Each row was made from one path, in order. Every step used is in the known rows, and no mark comes twice. Write each row's path.
In the rows, 128 means zero.
Known rows:
suno-bupa-nidilal: [125 146 124 128 190 116 113 115 102 150  94 153  69 105 126 114 102 108
 115 109 117  90 145 124 164 117  86 136 106 142 126 132 150 159]
neti-nidilal-bupa: [101 129 220 130 161 109 141  68  69 147  66 149  93 123 152  99 139  91
 106 127 109  86 200 144 148 121 115 111 112 143 145  82 110 175]
sumet-zofizel-milusov-suno-bupa: [153 163  53 125 151 144 130 174 118 110 148 144 135  92 139 147  93 141
 115 112 143 115 143 127 143  83 152 177 128 110  82 155 120 180]
milusov-suno-bupa-nidilal: [109 155  74 118 186 130 110 134  96 139 113 164  83 104 143 126  89 106
 133 122 128  84 141 138 165 119  87 142 106 136  94 137 136 173]
bupa-nidilal: [134 134 161 136 175 106 123  94 110 136  83 138  92 102 129 118 119  82
 106 139 110  80 152 134 154 117 103 121 129 136 149 105 141 151]
bupa-suno-sudutif: [113 118 138 136 134 118 130  96 112 141 103 153  91  97 187 110 161  72
 151 123 125  84 142 139 117 113 102 128 120 116 118  75 112 145]
fozo-kiteb-sudutif-nidilal-bupa-suno-milusov: [ 94 133 163 195 133 140 177  82 110 170 118  42  72 132 166 112 116 103
 107 125 138  69 154 165 138  57 123  95  34 129 129 133 104 170]
tuno-talud-sudutif-zofizel-milusov: [164 114 164 170  96  91 113 118 132 108  82 110 155  72 152 134 116 128
  84 174  70 131 119 109 136 117 133 136 194 131 127  66 160 153]
tuno-talud-sudutif-suno-bupa-nidilal-neti: [ 83 133 196 143 180 107 131  99  62 144 103 144  96 121 123  85  90 118
 110 140 111 101 137 139 186 121  69 115 117 172 128 105 175 173]
nidilal-neti: [101 120 181 132 159 101 129  71 102 134  79 124 107 110 134 113 143 100
 123 140 112  90 165 149 146 124 120 102 137 126 158  87 102 149]
bupa-suno-milusov-zofizel: [129 164 161 158 122 122 155 137 111 134 119  99  93 101 184 118 112  94
  87 125  99  83 138 109 147  76 162 128 101 132 129 105 107 173]
suno-bupa: [124 132  72 131 159 115 100 111 129 136  69 142  79  96 121 130 120 122
 139 113 124 115 151 116 145 114 107 132 132 117 138 126 124 143]
sumet-zofizel-milusov-suno-sudutif-nidilal: [130 137 111 129 114 148 157 131 113 116 127 104 148  97 107 132 125 122
 124 153 156 119 174 158 136  82 144 189 116 139 123 142 102 164]
kiteb-sudutif-suno-bupa-nidilal: [138 140 108 146 179 138 128 105  97 148  96 124  80 103 113  99  95 109
 118  99 140  95 120 126 158  85  83 116  98 139 123 166 164 170]
suno-sudutif-nidilal: [104 107 124 132 120 121 129  73 123 141  53 102  97 100  91 117 152 105
 147 154 140 120 183 148 136 112 101 148 119 145 172 114 104 127]
milusov-zofizel-sumet: [176 152 156 134 138 133 143 137 119 105 109 116 151  83 120 142 125 101
  85 132  96 116 151 119 144  87 186 146 158 129 144 131 124 171]
suno-milusov-zofizel-sumet: [170 160 159 140 119 130 147 147 114 123 110  80 143  85 149 136 116 110
  66 138  90 109 139 117 150  80 198 150 127 143 141 123 125 185]
fozo-kiteb-sudutif-zofizel-sumet: [193 114 146 175 117 132 132  97 151 127  90  68 144  76 148 143 127 104
  94 136  96 104 103 144 115  92 160  99 159 106 121 148 136 168]
nidilal-sudutif-kiteb: [134 100 121 165  97 131 117 119 118 130  51 142  85  90 115 144 149 103
 132 146 152 106 124 143 136 145 109 115 170 101 141  79  89  91]
sumet-zofizel-milusov-suno-sudutif-kiteb-fozo: [165 112 126 162 116 137 153 165 140 107 129 103 136  87 131 157 133 102
 130 156 185  94 125 205 100 117 173 155 137  79  92 162  97 143]
milusov-suno-bupa-nidilal-sudutif-talud: [102 153  68 131 112 121  75 120  81 152 108 180  83 127 170 143 117 113
 169 100 121  67 108 130 173 120  68 153 154 151 130  78 149 144]
talud-tuno: [127 106 127 141 132 107  85  88 141 120  69 136 106 110 135 149 140  68
 123 158 120  96 188 106 158 123 107 109 155 136 173  84 135 124]
zofizel-milusov-suno-sudutif: [137 119  81 110 123 123 118 131 114 120 107 141 144  85 169 138 155  96
 150 140 146  95 142 166 123 112 132 175 143 113  92  95 108 163]
zofizel-sumet: [164 131 130 132 144 127 124 114 128 115  95 117 143  81 123 144 135 106
 107 143 105 115 155 123 129 100 155 126 158 115 150 107 128 155]
kiteb-sudutif: [123 105 100 162 147 116 126  55 148 122  82 100 117  84 138 136 133  77
 131 137 114  99 141 147 138  98 128 111 131 110 158 130 121 134]
bupa-nidilal-sudutif: [114 126 162 145 128 119 108 101  88 152  70 155  87 118 154 123 140  95
 112 131 123  66 131 135 160 123  85 136 147 145 143  77 134 128]
kiteb-sudutif-suno: [148 109 100 159 126 132 128  75 133 116  63  88 118  90 108 117 132  92
 134 131 147 111 130 128 127  75 120  89 148 104 161 138 130 145]
zofizel-milusov-suno-bupa-nidilal: [136 161  82 118 189 136 122 162  92 136 136 158 106 100 141 131  89 126
 115 113 134  87 138 140 159  99 102 166 102 131  77 141 143 182]
kiteb-sudutif-nidilal: [101 109 102 169 141 134 145  50 143 129  74  69 108  95  76 132 120 105
 132 152 128 120 173 146 145  82 114 121 108 128 186 154 109 126]
milusov-suno-bupa-nidilal-neti: [ 81 152 144 113 200 124 129 112  64 152 128 161  87 121 151 104  97 113
 127 120 121  72 149 161 175 127  86 128  90 148  94 123 121 185]
sumet-zofizel-milusov: [191 146 158 148 138 123 151 141 133 104 129 111 155  90 123 139 123 119
  74 127 124 110 157 121 131  75 179 160 154 110 138 126 129 161]
kiteb-sudutif-zofizel: [150 107 132 170 105 113 113  60 145 131  60  91 112  74 162 120 126  97
 111 142  80 108 113 118 127 113 126  89 157 117 136 115 124 152]
neti-nidilal-bupa-suno-milusov-zofizel-sumet: [139 181 250 145 142 146 191 145  50 148 154 113 125 112 196 101 108 106
  50 112  81  84 166 124 152  69 180 137  70 161 105 107 120 225]
nidilal-bupa-suno-milusov-zofizel: [120 168 194 156 122 125 161 127  84 145 119 103  86 118 196 105 118  95
  80 114  97  77 151 114 154  76 162 120  79 145 117  92  99 193]
talud-sudutif-kiteb-fozo: [128  94 126 195 125  96 148  99 158  98  74  88 102  81  80 163 118  93
 147 189 143 114 101 193 100 160 130 108 163  77 157 123 109  99]

Write each row's path:
[114 134 130 149 165 112 113 120  92 133  85 146  91 104 112 104  85 113
 114 141 120 115 128 114 176 110  69 126 135 160 131 118 192 160]
tuno-talud-sudutif-suno-bupa-nidilal
[120 121 151 148 100 106  62  87 100 148  89 168  93 139 164 150 144  70
 138 128 108  61 153 107 187 127  67 126 169 173 187  44 171 119]
bupa-nidilal-sudutif-talud-tuno
[ 96 145 186 124 204 113 132  96  71 162 108 152  75 121 134  94 108 116
 110 108 111  77 154 148 174 125  86 124  90 155 123 118 133 173]
suno-bupa-nidilal-neti
[ 95 115 169 131 122 125 136  59  88 153  53 111  87 123 112 100 158 106
 138 138 135 109 199 153 145 113 104 136  96 159 156  93  94 156]
suno-sudutif-nidilal-bupa
[150 152  92 143 165 143 124 140  97 144 140 134 114  86 168 121  78 129
 102 108 106  88 102 137 154  98 103 147  99 136  59 156 148 197]
kiteb-sudutif-zofizel-milusov-suno-bupa-nidilal
[138 151 150 146 114 108 136 124 123 129  76  84 104  96 154 127 119  97
  83 139 102  97 143 119 157  94 173 139 121 142 153 114 110 165]
suno-milusov-zofizel
[109 159 152 115 204 130 141 141  60 148 151 156 111 118 147 110  97 133
 109 109 127  74 147 163 170 108 101 151  90 143  78 127 127 196]
zofizel-milusov-suno-bupa-nidilal-neti
[156 117 168 163  93 106 112 106 127 108  84 110 161  65 157 135 111 114
  87 186  49 139 117 104 139 128 143 117 197 144 135  72 166 162]
tuno-talud-sudutif-zofizel-sumet
[134 115 114 143 111  93  65  75 141 122  82 142 106 118 139 158 144  66
 153 139 103  90 174  99 165 123 100 108 177 144 203  60 154 121]
sudutif-talud-tuno
[113 116 127 164  87  96 118 104 119 123  56  70 117  93 144 116 109 108
 105 186 114 121 122 113 153 100 121 108 149 145 165  74 161 151]
tuno-talud-sudutif-suno-milusov
[187 163 158 138 105 142 150 159 104 119  99  70 144  89 128 123 114 120
  67 134 113 117 130 104 144  63 192 133 136 140 140 134 133 194]
sudutif-suno-milusov-zofizel-sumet
[142  95 127 178 137 114 128 115 158 118  57  93  86  93  92 155 135  95
 140 163 162  97 140 176 105 133 138  92 151  69 155 142  97 103]
sudutif-kiteb-fozo
[125 174 178 122 198 138 160 152  61 139 182 152 126 119 149 108  83 134
  84 105 126  77 147 156 173  96 129 164  87 150  75 147 133 208]
sumet-zofizel-milusov-suno-bupa-nidilal-neti
[163 136 138 178 109 128 156 120 136 129  75  36 108 105 130 124 116  91
  91 124 150  89 111 148 144  54 171 113 115 121 145 173 126 172]
fozo-kiteb-sudutif-suno-milusov-zofizel
[144 129  71 115 100 105  95 113 116 121 115 145 141  96 169 149 157  95
 179 120 125  90 127 153 132 110 123 168 168 123 134  69 130 157]
zofizel-milusov-suno-sudutif-talud
[109 140 172 151 150 126 142  91  90 140 111 150  83 120 178 109 140  88
 126 113 112  78 169 122 129  95 111  91 106 114 118  69 100 166]
nidilal-bupa-suno
[122 113 133 179 140 134 118 144 112 155  74 131  53 115 114 143 119 119
 133 129 173  77 111 178 135 138  93 123 123 104 118 149 121 109]
suno-bupa-nidilal-sudutif-kiteb-fozo
[145 160 182 150  92 133 138 147  73 148  73  95  91 119 151 101 116 109
  71 123 131  79 113 112 171  78 135 138 122 165 137 111 137 174]
bupa-nidilal-sudutif-suno-milusov-zofizel
[ 89 123 154 117 140 135 154 102  79 138 115 108 135 114 115 112 142 129
 139 149 148 100 181 185 144 105 114 162 101 145 121 111  87 167]
zofizel-milusov-suno-sudutif-nidilal-neti
[130 130  72 137 105 141  94 130  96 143  45 145  74 114 115 116 132 143
 144 102 164 113 121 101 143  95  84 125 157 122 132 113 132 135]
nidilal-sudutif-suno-bupa
[180 121 145 162 111 135 126  91 133 124  96  87 150  65 159 131 123 111
  91 141  70 118 114 117 123  99 157 103 158 123 126 125 137 173]
kiteb-sudutif-zofizel-sumet
[125 144 160 128 116 150 164 116  79 131 126 112 138 119 129 114 134 124
 112 135 151 108 193 162 143  83 147 177  93 153 109 120  94 191]
sumet-zofizel-milusov-suno-sudutif-nidilal-bupa
[ 83 122 181 140 154 119 149  63  99 139  73  95 100 119  78 108 130 124
 124 153 124 108 195 151 154 108 107 110 114 144 181 111  92 141]
sudutif-nidilal-neti
[ 90 152 218 152 141 119 165  99  62 170 115 118  73 126 217  89 120  98
  90 124 100  64 171 129 142  94 121 102  57 145 117  68 109 193]
neti-nidilal-bupa-suno-milusov
[134 105 139 157 131 131 147 120 116 134 102 151  79  78 148 117 153  76
 150 132 148 100 130 152 114 139 106 113 121  97 108  85  90 121]
bupa-suno-sudutif-kiteb
[ 94 144 224 147 168 126 163  87  61 149 118 166  81 126 186  92 131  85
 112 114 107  70 188 131 133 100 103  96  88 129 117  73 107 181]
neti-nidilal-bupa-suno
[ 99 161 183 182 123 147 187  99  88 152 133  63  91 119 163 103 103 102
  83 118 104  88 161 133 161  51 155 125  41 159 132 137  97 188]
kiteb-sudutif-nidilal-bupa-suno-milusov-zofizel
[107 127 157 143  94 100  97  75  86 148  69 162  98 123 161 132 153  97
 150 115 105  75 144 128 152 123  90 134 179 145 188  49 139 126]
neti-nidilal-sudutif-talud
[150 112 108 178 110 123 140  95 144 142  61  29  99 104 136 123 125  98
 112 138 161  87 109 154 129  65 138  90 110 106 149 151 134 156]
fozo-kiteb-sudutif-suno-milusov
[156 107  86 133 122 137 135 152 119 115 103 142 127  68 131 143 147  97
 147 147 168 112 128 178 120 137 133 154 142  93  83 103  85 137]
zofizel-milusov-suno-sudutif-kiteb
[117 104 174 161 117 132 138 116  89 140  56 158  84  96 123 127 141 100
 118 143 148  97 145 153 140 150 100 120 153 117 141  85  96 105]
neti-nidilal-sudutif-kiteb
[108 138 173 142 196 133 147  85  67 160 113 122  85 120 123  82 102 115
 114  97 131  82 131 151 170  96  83 105  81 152 119 153 146 184]
kiteb-sudutif-suno-bupa-nidilal-neti
[115  89 131 181 124  98 126 102 142  99  70 129 115  68 101 147 114  85
 126 197 114 139 133 147 150 159 114 111 176 115 154  76 131  98]
tuno-talud-sudutif-kiteb
[131 117  88 163 122 100 102  44 146 126  93 108 117  95 142 147 138  77
 163 117  95  93 127 136 144  99 120 112 159 120 193  97 142 131]
kiteb-sudutif-talud
[124 103 157 171  85  82  95  79 137 111  49 116 125  74 161 126 113 102
 107 192  54 131 119 105 144 146 111 103 201 142 147  56 156 140]
tuno-talud-sudutif-zofizel
[163  98 135 187 112 112 118  69 164 134  54  70 105  85 152 134 131  92
 115 138 108  93 103 150 118 107 130  82 158 100 131 141 126 147]
fozo-kiteb-sudutif-zofizel
[160 145  96 123  94 114 114 124 117 111 146 143 156  96 173 146 143  96
 155 116 124  92 126 147 136  99 151 180 167 129 131  87 134 170]
sumet-zofizel-milusov-suno-sudutif-talud
[116 121  84 121 120 141 136 119 113 125  96 108 134  96 105 133 140 122
 149 156 156 116 174 165 131  95 116 177 117 132 126 124  96 151]
zofizel-milusov-suno-sudutif-nidilal
[105 112  73 110 119 116 104 101 119 122  80 149 117  89 173 133 154  73
 169 153 141  93 144 164 129 133 115 149 143 119 110  91 100 151]
milusov-suno-sudutif
[155 132  95 137  74 136 100 151 105 119  90 135 141  90 183 146 131 136
 117 147 121  94 110 125 125 108 129 145 185 111  81  78 104 161]
nidilal-sudutif-zofizel-milusov-suno
[102 134 223 129 189 104 139  76  78 150 101 136  96 119 138  98 125  91
 102 133 104  68 160 156 165 126 101 108 111 149 144  94 127 165]
bupa-nidilal-neti
[153 177 203 149 126 145 171 149  76 139 148  99 127 106 191 116 116 108
  62 114  87  90 147 115 147  66 189 132  86 148 106 102 114 212]
nidilal-bupa-suno-milusov-zofizel-sumet
[134 124 199 146  92 117 123  86  86 159  79 144  81 101 221  84 158  95
 125 117  88  87 128 115 115 127 104  97 125 138  88  51 108 182]
nidilal-bupa-suno-sudutif-zofizel
[131 134  66 148 128 113 127 108 116 110  71 124  95  88  82 121 101 132
 148 133 133 144  97 115 132 119  91 128 156 119 141 117 147 145]
talud-sudutif-suno-bupa
[160 100 102 175 133 130 136  82 152 119  56  67 110 102  97 130 137  85
 137 127 175  96 121 159 116  68 123  83 149  87 155 166 133 139]
fozo-kiteb-sudutif-suno
